Each row was made from one small tree. The marks that hang from a mark follow it in brackets, in alphabetical order. Every link used is in the known rows. Write each row's tree.
Known rows:
koga[fubi]: [-19 -10 -11 -24  13   8   8   4   1 -33  -6  -6   3  18 -51  -4   8 -15
  12  27   5 -21  17  11  14]
gapan[mopim[koga[kopo]]]: [-13 -25  -8 -39  10  20   7  12 -13  -9   4  -5  41  23 -58 -12 -11   7
 -11  27  -7  11  28  40  34]
fubi[gapan]: [-11 -26  -7 -12   7  22   9  10  -2 -12  -3  -2  14  13 -31   7   8  11
   1  31  -1  13  58  17  13]
koga[kopo[sukiz] mopim[gapan]]: [-11 -51 -11 -26   9  17  13  -6 -15   3  -9   3 -53  29 -48  -4  -4  30
  -8  24 -16  27   4   6  27]
kovutut[vulan[fubi[gapan]]]: [ -8 -30 -15 -23   7  26   7   4  14 -14  -7   5  16  14 -29   7  11  10
  10  19  14  -2  51  13  10]
tegi[koga[fubi kopo mopim[gapan]]]: [ -7 -30 -11 -31  -1  11  12   2   5 -14  -9 -31 -54  35 -64 -19   2  -1
 -23  24  -4 -14   2   9  27]
tegi[koga[fubi mopim[gapan]]]: [ -5 -29 -16 -21  -7  12  14   8  13 -19 -10 -30 -67  32 -67   2   5  -4
 -19  27 -10 -19   9   4  18]
gapan[mopim[koga[kopo[sukiz]]]]: [-14 -39 -12 -37  10  19   8   3 -24  -8   3   0  34  27 -59   6 -19  14
 -11  22 -10  18  24  42  32]
koga[fubi[gapan]]: [-10 -26  -9 -20   7  17   8   4   3 -24  -7  -6  16  22 -35   3   7 -14
   8  26   6 -16  56  16  13]
mopim[gapan koga]: [ -8 -18 -24 -11   1  11  16   6  -3 -18  -3  -8 -18  12 -59  15  12   5
 -35  34 -13   3  12  24  13]
mopim[koga[kopo]]: [-16 -13 -10 -27  14  12  10   5 -11 -16   2  -7  35  12 -55 -14   5  11
 -24  28  -4   8  19  28  17]
koga[fubi[gapan] kopo[sukiz] mopim]: [-11 -58  -1 -37   8  21   8  -7  -9  -6 -10   3   4  38 -35 -11  -7   8
   6  12  -2   5  49   9  22]
sukiz[kopo]: [-22 -11  -7 -16  17  14   0  13 -15 -10  -6  -5   8  20 -43  21   3  18
   5  31   3  17  19  14  12]
mopim[gapan koga[kopo[sukiz]]]: [-10 -35 -25 -20   7  11  15  -9 -21 -12  -2  -3 -14  19 -57  15   2  14
 -36  27 -14  16   4  31  19]
fubi[gapan[mopim]]: [ -9 -38  -5 -21   5  30   6  16  -4  -5  -2   0  17  25 -33   8  -8   9
  15  31  -3  14  69  27  30]
kovutut[koga[mopim]]: [ -9 -25  -7 -35   2  10   8  15  -3  -6  -4  18 -30  20 -50  -6  -3  24
  34  23 -14  10  33   6   8]
vulan[fubi[gapan koga[mopim]] kovutut]: [-17 -41  11 -22 -15   1  12  17   9   6 -12 -16   9  28 -39  -1  10   7
  -4  22 -31  -9  48   5   2]
kovutut[koga[fubi kopo[sukiz]] vulan]: [-15 -32 -25 -51  10   7   3 -14  -5 -23  -6  32  -7  23 -50   3  -8  16
  42   6  14  -5  26  26  13]
kovutut[vulan[fubi]]: [-16 -18 -16 -27  13  16   7   4  14 -21  -6   6   3   8 -43  -1  12  10
  14  20  15 -10  15  10  11]
gapan[mopim[koga]]: [-12 -24 -12 -25   4  20   9  18  -7 -14   2  -5  31  19 -60   8  -9   6
  -9  30 -11   6  33  34  27]
vulan[fubi[gapan] kovutut]: [-22 -30  -1 -10  -6  12  13   8   5 -10 -10 -17  17  16 -34   5  16 -10
   7  32  -9 -14  27  17   3]
gapan[mopim[koga[fubi kopo]]]: [-13 -25 -11 -48   9  15   7   5  -4 -22   0  -8  46  31 -62 -15 -11 -17
  -6  22   1 -16  24  37  35]
mopim[gapan koga[fubi kopo[sukiz]]]: [-11 -34 -27 -30   5   6  15 -15 -15 -25  -7  -8 -13  28 -62  11   1 -13
 -30  22  -6 -12   0  30  20]
koga[mopim]: [-14 -26   0 -23   9  17   9  16   0  -7  -6   2 -13  18 -47 -12   3  26
   7  28 -11  14  27  -2  16]
kovutut[koga[kopo mopim[gapan]]]: [ -5 -36 -15 -40   2  11  11   3  -5   1  -6  17 -63  27 -49 -14  -3  23
  18  25 -13  17  14  14  22]

Write each row's tree:
[-11 -52 -14 -36   7  10  12 -12  -9 -11 -13   0 -51  37 -54  -8  -4   4
  -1  19  -8   0   0   5  27] | koga[fubi kopo[sukiz] mopim[gapan]]
[-10 -39 -14 -32   7  16  11  -9 -15 -21  -4  -4  46  27 -47   8  -2  -8
 -22  15  -1  -7  47  34  14] | mopim[koga[fubi[gapan] kopo[sukiz]]]
[ -9 -29 -16 -49   0  14   4   4  17 -19 -10  30 -24  24 -50  -6  -1  21
  43   9   6  -9  40   2  10] | kovutut[koga[fubi mopim] vulan]
[-12 -54  -8 -42  11  25   4  -5 -15 -11  -5  -1  25  40 -38   2 -21  -8
  19  17   4   0  55  35  36] | koga[fubi[gapan[mopim]] kopo[sukiz]]
[ -8 -35 -15 -27   1  10  13   3   8 -19 -13  -5 -54  29 -51  -6   7  -3
   0  27  -8 -13   8  -2  20] | koga[fubi mopim[gapan]]
[ -6 -31  -8 -23   1  17  12   8  -1  -1  -4 -28 -57  29 -58 -13   1  25
 -28  30 -13  14   7  11  27] | tegi[koga[kopo mopim[gapan]]]
[-10 -31 -13 -60   5  13   2  -2  11 -14  -8  31 -13  27 -48 -26  -4  23
  41   7  11  -4  31   8  18] | kovutut[koga[fubi kopo mopim] vulan]
[ -9 -43   3 -40   9  21   8   3   2  -8  -9  -3  14  34 -34 -28   0   3
   5  20   2  -3  51   7  24] | koga[fubi[gapan] kopo mopim]
[-13 -23   1 -37   6  12   9   7   4 -18  -5 -30 -11  33 -63 -28  -3   3
 -10  20  -2 -13  17  10  23] | tegi[koga[fubi kopo mopim]]
[ -7 -19  -9 -13  -2  17   9   8   6 -25  -4 -32   4  25 -49   9   5 -14
 -13  26   3 -21  54  22  10] | tegi[koga[fubi[gapan]]]
[ -7 -40  -2 -27   2  21   9   8   8 -13 -11  -3   1  30 -35 -11   2   0
   8  21   0  -9  56   0  15] | koga[fubi[gapan] mopim]
[-11 -26  -7 -56   7   5   6   2  -2 -15  -6  15 -16  32 -53 -29  -7   1
  37  15  -3 -12  24  11  18] | kovutut[koga[fubi kopo mopim]]
[ -6 -22 -15 -33  -1  10   7   4   2 -24  -5  14   2  23 -38   7   2 -15
  35  20   2 -18  62  23   5] | kovutut[koga[fubi[gapan]]]
[ -8 -18 -28 -18  -1   7  15   0   2 -33  -8 -12 -15  20 -64  12  13 -21
 -29  28  -5 -24   8  22  13] | mopim[gapan koga[fubi]]
[ -5 -36   4 -34  -1  21   8   7   6  -9  -7 -29   1  36 -48 -22  -3   4
 -17  18   0  -8  51  12  21] | tegi[koga[fubi[gapan] kopo mopim]]
[ -6 -51 -18 -41   1  10  11  -5 -18   3  -7  23 -70  31 -51   2 -11  29
  20  19 -19  25  11  13  20] | kovutut[koga[kopo[sukiz] mopim[gapan]]]
[-10 -38  -8 -29   9  17  12   3  -4   1  -8   0 -47  26 -45 -21   3  24
  -8  31 -12  20   8   5  30] | koga[kopo mopim[gapan]]
[ -8 -26  -9 -31   7  16  10  -2  -5 -22  -3  -9  52  23 -44  -9   5 -15
 -25  21   4 -14  50  31  16] | mopim[koga[fubi[gapan] kopo]]
[ -3 -32 -17 -46   6  19   4  -3   7  -7  -4  23  10  18 -31  -6   2  12
  34  12  15  -1  53  28  11] | kovutut[koga[kopo] vulan[fubi[gapan]]]
[-11 -19  -3 -25   1  12  10  14  10 -23  -6 -28 -24  29 -64 -11   1   0
  -6  23  -6 -19  21   0  14] | tegi[koga[fubi mopim]]
[ -3 -33  -3 -22  -7  21  10  14  13 -15  -8 -28 -12  33 -50  -3   0   1
 -13  20  -5 -14  58   8  13] | tegi[koga[fubi[gapan] mopim]]
[ -9 -20 -24 -30   7   7  13  -7  -3 -28  -6 -12  -5  24 -61  -6   8 -19
 -30  26   0 -21   1  26  21] | mopim[gapan koga[fubi kopo]]
[-10 -38 -11 -37   7  12  12  -4   3 -13 -12  -6 -43  33 -50 -25   3  -2
  -2  24  -4  -8   2   3  29] | koga[fubi kopo mopim[gapan]]
[ -7 -37   2 -36   6  15   2  13 -10   5   2  -3  35  32 -36  -6 -16  14
   1  25 -12  18  80  40  33] | fubi[gapan[mopim] koga[kopo]]
[ -1 -43 -15 -45  -5  22   4   3  18 -12 -11  31 -13  28 -32   0  -1  22
  37   7   7  -3  73   7   9] | kovutut[koga[fubi[gapan] mopim] vulan]
[-28 -16  -3 -31  -2   0   9   3 -11  -6  -3   9  -2  15 -47 -12   4  16
  30  30 -13   6   8  30   9] | vulan[kovutut[koga[kopo]]]
